Each row was made from one small tree. The marks that hang from a mark follow it in brackets, in alphabetical order. Every link used is in the known rows. Write each row's tree.
In the rows, zero is written as 128.
Known rows:
feme[digit mabuf pupub]: 138 121 124 130 112 141 130 114 144 116 114 120 113 132 156 129 169 115 104 124 196 145 118 133 123 108 98 109 142 110 152 148 141 132 139 112 149 136 120 132 121 123 126 156 158 130 148 143 131 107 124 140
feme[mabuf pupub]: 136 128 130 133 124 126 129 124 151 114 133 123 125 125 158 124 149 128 105 123 187 137 134 133 118 93 91 115 156 131 147 145 148 126 132 118 138 145 119 144 113 120 123 150 156 149 108 148 140 113 136 151
pupub[lufo[digit[feme]] mabuf tisa]: 141 127 130 120 116 142 122 151 93 118 98 91 147 119 157 87 118 131 99 131 125 126 72 118 127 105 89 91 109 122 142 132 124 131 104 126 123 123 114 140 115 119 158 154 120 119 173 144 124 96 162 128
digit[lusep]: 126 123 134 121 112 125 126 131 133 115 137 131 131 122 132 123 117 130 105 132 152 129 106 152 138 116 83 138 146 128 147 129 135 133 118 126 136 147 125 142 117 119 85 139 147 143 99 139 128 144 151 132
digit[lufo lusep mube]: 123 125 141 128 107 127 153 119 136 113 158 129 134 108 142 127 110 111 116 124 145 147 132 169 134 129 114 149 157 148 153 121 131 139 123 146 132 102 115 138 119 134 91 131 134 135 120 137 150 124 118 128
sikige[digit[feme] tisa]: 135 124 122 137 123 121 114 129 130 113 171 127 108 145 175 91 159 151 150 131 161 131 153 119 122 131 96 123 143 117 149 138 117 134 132 121 110 147 145 136 106 130 147 156 136 148 134 140 149 83 152 121
lusep[digit[feme lufo]]: 146 134 138 130 98 120 147 114 94 116 147 120 116 124 159 108 118 122 132 121 139 147 137 141 124 122 108 123 155 156 154 120 107 132 117 144 121 97 144 147 127 143 139 144 141 137 131 141 168 77 170 124
digit[feme lufo lusep]: 133 131 133 123 90 133 131 119 111 118 145 132 145 111 155 108 119 132 136 131 121 130 127 154 138 136 93 154 142 149 153 113 137 136 117 153 119 117 130 138 122 133 111 142 131 140 107 152 129 104 138 125
lufo[digit[feme] tisa]: 138 125 129 135 116 139 110 145 124 110 134 128 106 146 149 121 130 124 77 125 137 130 116 140 144 103 85 114 168 109 139 132 135 121 115 132 115 167 145 139 117 124 126 147 124 146 182 156 154 84 144 130
digit[feme lusep]: 128 122 133 134 101 130 114 121 108 117 145 139 128 125 141 113 138 142 132 135 122 119 116 152 146 130 77 141 144 133 147 119 134 138 118 140 121 133 127 137 111 128 82 145 136 150 94 146 124 113 156 127
pupub[lufo mabuf]: 136 125 132 116 131 142 136 135 133 119 113 99 133 136 152 84 117 137 85 128 134 135 59 130 132 106 85 102 111 124 152 135 128 128 108 104 143 119 110 139 105 104 141 153 139 126 144 131 140 131 152 138
sikige[digit[lufo lusep]]: 138 126 124 114 92 136 134 135 134 113 150 124 135 118 146 121 121 133 135 131 150 149 127 143 128 135 90 160 139 132 158 126 119 135 127 126 131 121 125 140 128 127 156 134 131 115 129 136 125 122 109 132
sikige[digit[feme[mabuf] mube] tisa]: 128 117 121 143 127 111 121 115 134 112 151 129 99 134 168 95 161 152 151 124 150 144 190 126 116 150 122 117 148 107 146 137 120 139 146 133 119 161 135 131 98 127 116 157 127 139 121 134 160 96 140 138
lufo[pupub tisa]: 133 129 130 137 126 134 116 127 162 110 147 116 109 136 156 121 123 110 93 137 170 145 103 134 142 99 86 125 152 137 132 129 137 117 119 116 129 140 141 136 114 130 135 140 142 154 146 142 137 130 140 124
pupub[lufo mabuf tisa]: 135 129 128 101 127 130 132 143 125 120 98 87 146 119 156 81 106 129 86 132 156 128 63 121 128 101 83 98 101 134 142 132 125 134 106 108 135 116 112 140 115 113 155 152 136 120 137 132 118 129 151 131
pupub[lufo[digit[mube]] mabuf tisa]: 132 122 135 119 132 136 139 149 126 116 113 85 138 118 149 104 101 109 86 126 153 145 80 132 122 97 112 85 123 118 143 140 115 133 111 121 137 110 104 141 112 117 131 142 123 112 187 124 132 118 151 135
digit[lufo[tisa] lusep mube]: 123 129 134 108 107 126 138 127 155 115 136 131 135 107 136 130 107 107 97 133 141 144 128 159 141 128 105 156 155 134 141 114 137 131 124 145 132 130 125 131 114 128 98 131 122 125 136 142 147 124 98 128
lufo[pupub]: 132 126 137 148 121 134 130 124 143 110 155 109 111 134 161 120 136 114 120 133 181 148 114 148 137 107 93 116 156 150 140 136 130 126 122 117 137 117 134 143 115 134 125 137 152 158 122 140 122 132 162 132
lusep[digit[feme[mabuf pupub] mube] tisa]: 144 126 137 149 123 106 129 91 119 114 139 136 126 108 119 139 179 114 160 128 150 130 160 130 114 125 116 106 154 131 149 122 103 136 131 136 129 117 146 142 113 140 117 147 155 121 92 126 173 94 179 165
feme[digit mabuf pupub[lufo tisa]]: 140 125 118 101 112 140 130 132 126 121 91 86 126 106 175 108 162 103 118 128 215 136 105 110 113 106 91 106 117 115 156 139 145 137 142 103 155 119 102 125 118 120 150 153 156 105 175 144 103 103 113 142
mube[tisa]: 138 124 132 139 130 121 126 128 146 121 116 124 106 144 139 118 136 118 107 127 170 131 95 140 135 107 88 121 128 106 155 136 142 131 109 113 130 122 134 141 130 129 158 149 145 145 136 148 157 106 166 134
sikige[digit]: 137 120 126 134 119 137 126 148 143 115 167 116 100 143 150 107 138 137 94 130 182 146 117 133 132 107 73 112 145 121 151 141 111 133 126 110 135 134 138 142 118 122 147 147 148 140 131 133 144 103 141 142
sikige[digit[lusep]]: 131 118 129 128 109 135 120 137 136 113 148 133 124 128 137 120 135 141 120 137 153 135 121 144 134 127 75 142 138 120 154 130 118 138 127 115 130 141 128 137 122 114 126 138 141 127 110 130 126 132 139 136
feme[pupub]: 133 128 133 134 119 132 130 122 157 115 155 119 117 132 156 125 161 112 104 126 189 131 121 142 126 85 82 116 158 142 147 140 140 129 128 119 135 120 127 145 118 131 114 145 162 152 119 147 141 87 139 136
feme[digit[lusep]]: 132 118 130 123 99 142 128 124 127 115 130 133 120 123 129 121 134 115 116 136 161 137 95 153 142 128 90 134 139 115 152 131 124 136 124 120 140 131 120 131 120 125 90 145 148 135 143 136 114 136 136 117
sikige[digit[lusep] tisa]: 131 120 121 118 116 117 111 123 142 108 149 131 128 131 151 114 138 144 158 140 159 132 136 126 116 136 103 143 143 111 155 135 122 135 132 117 124 162 129 137 111 117 125 145 135 121 127 130 117 138 142 123
digit[feme]: 131 124 131 143 116 127 124 128 119 119 155 125 110 139 153 100 142 133 103 127 148 128 122 146 141 113 78 118 151 139 145 129 128 134 118 130 122 130 145 140 110 133 113 152 146 163 102 148 154 85 160 132
digit[feme lusep mube]: 121 119 138 146 108 122 131 112 130 116 169 145 128 118 138 118 140 125 135 133 117 128 137 170 141 138 101 138 157 138 149 119 126 144 120 147 122 115 126 132 102 135 59 141 136 155 89 137 141 105 148 127

Write each row's tree:
135 125 134 131 113 124 112 114 112 118 160 138 158 114 114 117 161 126 135 143 117 107 107 141 145 136 78 144 141 126 142 110 122 137 110 133 120 145 147 145 122 132 111 145 142 127 63 142 129 130 168 138 | digit[feme lusep[tisa]]
150 136 138 117 113 117 142 118 113 116 146 107 141 116 127 125 136 107 114 124 160 143 110 128 117 118 110 112 145 145 153 119 101 127 111 124 137 105 159 154 140 140 144 138 148 109 114 128 171 121 179 143 | lusep[digit[lufo] tisa]
138 135 137 138 114 143 148 118 153 111 138 113 145 126 160 109 112 120 121 130 144 156 86 142 130 112 102 126 125 158 141 128 119 121 106 127 129 93 121 144 118 138 167 146 130 134 131 139 142 141 155 121 | digit[lufo[pupub[mabuf]]]
133 124 132 136 116 138 151 137 147 114 185 114 106 127 152 112 136 119 106 123 179 161 152 149 130 118 105 124 160 137 154 131 112 139 131 127 131 97 133 140 119 135 152 137 136 126 140 130 169 92 111 136 | sikige[digit[lufo mube]]
132 126 128 122 93 135 129 128 150 113 159 139 128 114 141 122 133 130 137 140 121 143 157 151 146 143 96 169 148 120 147 107 117 138 131 150 111 126 129 122 114 138 153 137 115 113 136 143 142 91 101 132 | sikige[digit[feme lufo[tisa] lusep mube]]
135 131 129 131 127 134 122 124 174 111 113 124 131 141 149 115 117 130 92 142 137 141 68 133 146 103 89 116 131 130 124 127 124 115 104 120 125 141 134 138 115 125 147 147 129 141 135 136 138 148 153 119 | lufo[pupub[mabuf] tisa]
141 123 139 144 118 142 111 123 126 108 154 127 157 116 118 152 143 105 139 149 139 133 93 138 133 121 103 134 162 121 139 127 124 126 115 114 137 133 139 149 126 130 112 126 135 113 126 133 103 176 175 145 | lufo[digit[lusep[tisa]] pupub]
134 120 143 156 127 138 121 112 139 105 166 127 151 111 114 162 135 92 139 145 140 139 109 152 133 130 125 124 169 112 138 125 120 130 118 121 140 113 132 145 117 137 84 121 135 115 121 124 115 171 168 145 | lufo[digit[lusep[tisa] mube] pupub]
130 125 132 135 105 119 139 106 118 116 144 137 160 96 120 119 150 127 148 131 115 131 149 146 132 157 116 150 141 129 145 101 126 142 123 153 122 130 130 133 120 134 112 141 122 105 70 139 150 136 138 161 | digit[feme[mabuf] lufo lusep[tisa] mube]
147 135 140 144 105 125 148 111 122 109 153 107 117 122 167 132 105 98 139 127 164 165 129 143 117 115 120 122 156 167 153 127 113 122 122 131 139 83 138 147 128 148 146 132 150 136 135 134 145 127 170 122 | lusep[digit[lufo[pupub]]]
145 128 141 136 119 106 151 108 141 115 124 119 109 120 132 133 112 95 143 119 155 157 126 151 117 122 137 121 145 129 165 129 110 136 117 137 131 73 140 140 132 146 150 138 139 115 161 133 187 96 172 131 | lusep[digit[lufo mube[tisa]]]
139 127 128 108 126 140 127 153 108 116 95 82 148 124 145 103 94 116 83 127 155 135 59 117 121 92 94 84 109 119 143 144 124 128 105 113 139 123 109 142 120 109 148 146 125 113 191 133 119 126 159 132 | pupub[lufo[digit] mabuf tisa]
126 120 137 122 109 132 124 143 89 113 134 105 139 99 149 117 120 109 138 134 130 129 120 147 126 130 109 121 137 126 150 124 135 143 123 140 125 115 110 130 105 125 86 130 125 121 155 138 106 107 142 137 | pupub[lufo[digit[feme lusep mube]] tisa]
138 117 120 117 108 132 122 112 125 115 115 132 144 114 114 128 150 126 120 139 153 126 93 131 141 141 91 132 131 84 148 124 126 135 125 111 148 161 136 133 131 114 108 152 140 106 101 130 122 162 145 152 | feme[digit[lusep[tisa]] mabuf]
136 129 134 138 122 134 125 135 130 110 122 102 137 128 153 122 102 113 108 132 157 145 85 130 127 96 98 95 135 133 123 143 111 123 107 126 125 117 123 147 124 139 162 141 122 124 164 136 109 150 170 124 | lufo[digit pupub[mabuf tisa]]
137 124 119 96 98 133 124 119 127 120 82 98 145 89 160 117 161 105 144 144 187 126 110 117 117 116 90 140 109 111 158 131 152 142 142 114 153 131 90 122 119 121 121 145 149 94 160 141 80 131 109 136 | feme[digit[lusep] mabuf pupub[lufo tisa]]
133 135 129 110 93 130 123 126 122 115 123 138 140 113 151 112 123 129 120 135 114 129 123 145 151 134 85 164 148 136 145 105 142 128 116 151 110 142 135 131 121 131 126 142 118 132 128 159 136 100 122 124 | digit[feme lufo[tisa] lusep]
135 127 134 132 101 133 113 124 114 111 119 117 164 114 143 121 106 124 168 146 100 130 97 139 133 129 96 128 129 134 127 124 114 129 105 145 110 122 116 141 120 140 128 142 111 117 133 141 91 157 174 115 | lufo[digit[feme lusep] pupub[mabuf tisa]]
132 118 135 117 112 156 141 103 164 117 111 122 147 105 140 120 156 108 144 141 131 139 68 147 123 129 112 127 106 120 161 131 131 140 126 114 154 86 82 128 94 123 111 145 143 94 169 123 109 114 120 121 | feme[digit[lusep mube] pupub[lufo mabuf]]
142 117 124 136 105 125 106 120 111 115 139 137 148 113 118 115 176 159 159 143 122 115 133 120 138 157 75 145 130 92 146 112 120 138 127 126 119 170 144 134 124 122 138 150 132 99 71 132 128 139 151 162 | sikige[digit[feme[mabuf] lusep[tisa]]]
132 116 141 139 125 130 125 130 126 111 159 131 146 114 97 153 136 105 101 137 145 131 108 151 135 122 115 117 168 109 141 130 116 135 118 125 133 135 137 146 121 125 80 129 133 109 124 127 139 149 160 152 | lufo[digit[lusep[tisa] mube]]
126 120 136 136 109 133 113 130 132 109 131 146 126 125 127 137 121 119 104 135 107 132 133 160 149 125 102 135 167 106 138 123 118 130 119 147 117 153 131 131 110 123 72 137 117 137 160 145 141 101 138 128 | lufo[digit[feme lusep mube] tisa]
132 117 136 136 112 130 131 94 178 116 107 141 129 112 133 151 166 88 171 141 172 131 107 162 130 129 116 142 135 98 163 130 132 146 130 122 136 91 112 128 117 146 117 142 152 111 170 139 124 105 135 120 | feme[digit[lusep mube[tisa]] pupub]
140 116 137 186 130 127 116 105 128 109 118 123 112 134 141 141 140 109 159 127 136 149 145 149 133 132 130 113 158 97 150 134 145 130 125 134 122 119 129 127 117 149 141 145 121 139 164 149 139 109 176 145 | lufo[digit[feme[mabuf] mube[tisa]] pupub]
145 125 128 135 104 133 101 114 146 114 166 139 157 110 128 129 204 131 175 154 145 108 132 121 130 135 72 150 134 118 150 114 116 139 127 123 118 126 146 140 114 138 149 142 149 93 88 138 123 99 144 142 | sikige[digit[feme[pupub] lusep[tisa]]]
146 134 145 168 110 115 141 92 127 112 137 126 112 115 149 135 136 92 190 126 126 157 145 152 125 147 142 134 147 143 158 115 111 136 118 151 115 49 139 136 122 170 171 137 136 133 147 137 159 89 183 123 | lusep[digit[feme lufo[pupub] mube[tisa]]]
138 130 140 152 126 127 147 102 175 114 116 117 138 119 141 120 123 100 155 130 134 157 92 152 132 131 129 128 127 132 147 126 129 131 107 132 125 57 114 138 117 157 181 144 121 114 152 136 153 127 158 118 | digit[lufo[pupub[mabuf]] mube[tisa]]
138 124 126 133 132 128 122 120 151 111 163 114 112 118 192 96 196 120 186 135 165 131 162 117 103 124 128 121 140 129 165 134 136 139 150 114 129 107 117 128 78 134 145 147 150 131 165 132 141 56 123 126 | sikige[digit[feme[pupub[lufo]] mube] tisa]
144 122 132 126 114 149 110 135 86 115 132 123 156 109 133 117 158 121 139 141 110 111 81 124 135 130 89 129 135 103 155 115 140 134 113 109 134 136 130 140 114 109 110 137 131 105 137 140 110 124 169 151 | pupub[lufo[digit[feme lusep[tisa]]]]
133 126 126 143 118 124 121 115 132 117 133 129 126 127 159 111 170 141 132 124 161 128 151 133 123 106 85 118 151 133 150 134 147 132 131 133 126 142 125 139 113 130 127 158 150 149 105 158 139 89 148 148 | digit[feme[mabuf pupub]]
138 123 134 133 111 124 134 121 163 113 136 132 124 112 138 137 129 117 163 134 148 147 133 155 127 150 118 161 131 105 164 120 130 145 124 132 124 87 121 132 126 139 163 134 125 102 150 136 144 111 122 132 | sikige[digit[lufo lusep mube[tisa]]]
133 127 122 106 107 123 129 125 133 110 147 122 138 116 165 116 122 137 156 133 154 144 142 127 113 140 117 157 143 129 156 130 132 133 136 128 124 149 127 137 124 126 134 140 127 113 145 138 126 130 118 118 | sikige[digit[lufo lusep] tisa]
142 117 126 136 129 140 136 103 160 118 76 111 107 114 152 122 181 95 147 127 184 143 105 133 115 122 123 116 115 79 173 139 155 142 140 102 161 99 100 120 105 127 152 153 149 107 196 141 130 88 123 148 | feme[digit[mube[tisa]] mabuf pupub[lufo]]
145 133 119 122 99 139 124 142 137 115 148 119 107 133 162 100 141 135 113 131 142 143 142 128 142 122 74 139 144 125 146 116 126 127 124 134 116 141 152 131 124 133 188 148 121 126 152 153 161 66 109 129 | sikige[digit[feme lufo[tisa]]]
124 126 129 142 117 108 129 116 137 118 131 113 123 108 159 116 166 111 138 125 186 128 181 138 121 115 92 112 150 145 138 130 133 143 137 151 119 119 116 133 110 142 121 150 142 141 99 148 144 87 134 151 | digit[feme[mabuf pupub[tisa]] mube]
134 126 126 137 108 145 149 109 158 111 122 115 107 117 159 132 129 93 106 128 170 173 136 141 144 130 132 135 150 119 141 125 133 126 141 127 139 118 119 118 119 141 138 145 124 119 181 140 142 124 100 128 | feme[digit[lufo[pupub tisa] mube] mabuf]
